Each row was made from one small tree. Brackets hold a mark, then the marks that hang from it, in alphabetical order. Every link used is in the known rows. Write each row's tree.
(in the rows, 128 means zero)
Known rows:
[Z [K A [F S V] J] [R T]]: [109 100 159 149 168 167 121 102 119 131 110  90 160  79 158 116 113  75
 158 187 168 129 160 104]
[R T [Z K]]: [109 114 160 158  48 159 138 129 136 110 171 101 116 119 185  94 118  77
 141 154 123 146 151  82]
[V [F K]]: [119 133 162 138  45 175 146 120 142 122 152 104 122 107 180  89 102  93
 144 162 110 133 175  66]
[R Z]: [124 141 163 140  31 157 150 134 141 108 169 103  83 124 188  88 110  98
 131 152  90 152 155  83]
[R T [Z [K A F J]]]: [101 119 158 136  92 163 133 135 121 112 147  89 123  90 180  79 121  67
 137 177 152 155 129 106]
[F S]: [126 137 162 144  63 163 142 116 142 120 142 104  85 114 178 111 103 102
 151 144  87 129 185  74]
[F [K A J S Z] V]: [113 123 158 110 137 161 142 113 115 131 126 106  94  89 156 105 104  93
 134 209 123 137 141  95]
[S [J K]]: [132 131 156 126  41 174 150 124 131 115 166 110  83 128 186  98 111 110
 142 156  94 139 192  50]
[S [F V] J [K A Z]]: [133 101 143  85  35 169 140 138 113  94 142 114 157 131 163 137 123 128
  88 186 104 143 156  92]
[F [K J S Z]]: [110 119 162 120 114 160 144 123 120 135 140 111  54  91 179  87 110  77
 147 199 110 139 159  96]
[S [K A [F V] J [Z R]]]: [122 116 154 103 117 155 140 120 120 124 129 107 131  96 162 105 113  90
 129 210 149 151 145 128]
[F [K Z] V]: [118 116 160 133  79 159 153 111 136 117 152 128  95 117 167 116 105  94
 127 184 110 133 167  72]
[V [F [K A J Z]]]: [111 136 160 113  88 168 144 125 131 122 131 114 138  89 172  75 106  88
 137 175 131 149 145  82]
[T [R [Z [K F]]]]: [117 125 163 138  89 176 125 124 137 128 152  97  83 111 179  84 115  71
 134 165 119 145 148  72]
[T [R Z]]: [129 135 164 129  49 169 132 125 138 116 162 105  77 125 179  85 108  89
 128 140  96 149 151  73]
[Z K]: [116 133 167 153  78 161 146 122 148 126 166 105  95 127 179 100 104  88
 150 155 102 136 182  70]
[J [K Z]]: [123 139 153 136  55 163 149 122 143 123 162 115  68 115 191  98 110 105
 147 158 104 145 173  52]
[F [K A J [Z [R T]]] S V]: [114  96 156 131 146 160 127  96 116 122 108 116 162  89 156 117 111  85
 157 189 160 132 153  99]
[J K]: [128 141 155 143  46 169 148 117 142 123 168 105  74 121 188 100 106 108
 156 148  98 139 185  54]
[F [K A [Z R]] V]: [120 131 159 128 122 160 143 102 138 123 135 113 146 118 162 109 102 103
 147 197 141 140 158  77]
[V F]: [121 145 165 141  38 171 147 132 147 120 159  95 104 108 187  87 101  97
 133 145  99 142 170  71]
[R T [Z [K S]]]: [106 120 158 154  75 165 130 130 126 123 161  80  94 102 187  93 119  76
 146 174 121 142 142  86]
[S [F V] J [K Z]]: [134  83 146  96  26 167 144 141 113  97 153 126 128 133 171 138 126 116
  85 183  93 139 169  95]

Write each row's tree:
[130 122 144 108  83 179 133 130 127 114 139 100 139 125 190 106 124 125
 138 176 128 152 174  55]
[S F [J [K A [Z R]]]]
[110 113 166 165  97 162 133 116 143 126 163  96 130 121 185  98 110  76
 166 162 143 137 181  83]
[Z K [R T]]
[126  78 153 117  97 174 139 123 120 109 139 122 139 129 174 125 123 104
 115 201 121 135 182  77]
[S [F [K [Z R]] V] J]
[119 134 156 125  91 173 132 123 124 112 122  91 138 104 172  96 121  95
 136 183 119 142 153  74]
[R [Z [K A [F [S J]]]]]
[110 111 160 143  86 159 137 115 136 119 152 112 114 113 188  96 113  75
 160 181 150 139 169  85]
[F [K [Z [R T]]]]
[104 125 151 142 110 170 126 123 116 120 138  65 119  84 170 110 118  83
 128 204 146 142 120  93]
[R T [Z [K A [F V] S]]]
[120  96 159 131 115 159 144 104 121 124 122 137 101  95 158 118 109  85
 136 181 108 126 171  87]
[F [K J Z] S V]
[120 133 159 124  91 175 134 109 127 125 111 103 154  85 163  92 102  96
 156 160 120 132 165  79]
[V [F [K A J] S]]
[115 128 146 135 113 170 132 111 129 122 137  88 125  89 181 112 116  98
 147 193 171 145 147  72]
[J [K A [F V] [Z [R T]]]]
[109 125 157 128 145 167 134 124 113 131 129  78 100  80 162  95 115  81
 127 210 128 147 125 106]
[R [Z [K A [F V] J S]]]
[102 118 164 144 142 165 128 122 128 129 139  83 136  91 179  82 113  65
 162 185 172 145 158 108]
[Z [K A F J] [R T]]
[116 127 157 117 132 160 141 118 122 122 110 108  97  77 161 114 108  93
 124 187 122 139 146  98]
[K A [F S V] J Z]
[119  64 150 122  86 175 132 125 113 102 143 118 150 121 178 129 128  93
 115 197 142 133 173  84]
[S [F [K [Z [R T]]] V] J]
[114 146 156  98  88 180 137 129 120 126 125  89 127  92 176  85 109 101
 131 203 123 141 146  65]
[V [F [K A [S J] Z]]]
[111  81 161 138 121 157 139 111 120 120 144 126 120 100 171 103 114  68
 142 192 153 137 162 104]
[F [K J [Z [R T]]] V]
[116 132 148 117  95 174 132 125 122 115 139  88 122  97 194  92 123  96
 148 193 167 151 157  68]
[S [J [K A F [Z [R T]]]]]
[113 138 161 141 112 168 143 115 138 124 144  89 121 107 161 116 103  95
 130 187 126 135 159  75]
[Z [K A [F V]]]
[123  96 153 116  93 173 140 120 118 109 135 110 142 114 156 121 111 110
 120 177 112 134 164  92]
[S [F [K A J] V]]
[118 143 161 122 109 165 138 122 126 122 118  91  90  86 171  97 105  93
 146 169 115 138 163  98]
[K A [F S] J]
[119 114 156 119 125 159 141 101 121 122 111 126 130  93 149 118 106  99
 140 184 121 130 156  86]
[F [K A J Z] S V]
[124 145 158 132  80 168 137 101 136 120 125 103 133 113 163 113 101 110
 165 164 109 126 174  68]
[F [K A] S]
[118  99 148 110 115 176 122 135 107 111 129  77 140 103 177 126 123 109
 109 205 142 142 146  92]
[K A [S [F V] J] [Z [R T]]]
[138 116 155 111  23 165 140 121 121 109 141 116 118 126 170 118 115 108
 137 161  85 128 190  90]
[F [S J K]]
[124 141 143 127 105 172 137 104 129 125 113  99 102  84 168 127 111 116
 142 182 124 134 155  54]
[J [K A [F S V] Z]]
[101 111 154 134 132 167 127 127 106 124 133  73 114  73 166  99 120  71
 126 206 150 145 116 113]
[R T [Z [K A [F V] J S]]]
[130 101 148 106  79 162 125 109 111 106 119 109 185 113 158 133 120 107
 133 187 146 134 158 100]
[F [S J [K A [Z [R T]]]] V]
[137 112 153 130  43 160 140 106 128 116 138 114 123 118 156 138 108 111
 135 160  87 122 180  93]
[F [S K] V]
[132 148 151 117  28 172 131 115 134 118 123  91 172 102 165 110 106 119
 147 149 108 134 162  83]
[V [F [S [K A]]]]
[124 124 159 143  87 167 142 112 133 120 130  97  82  95 170 128 105  97
 132 172 101 123 176  82]
[K [F S V]]
[107 114 160 125 138 158 137 125 121 119 132  94 117  83 174  98 112  75
 129 198 170 150 138 115]
[K A [F V] J [Z [R T]]]
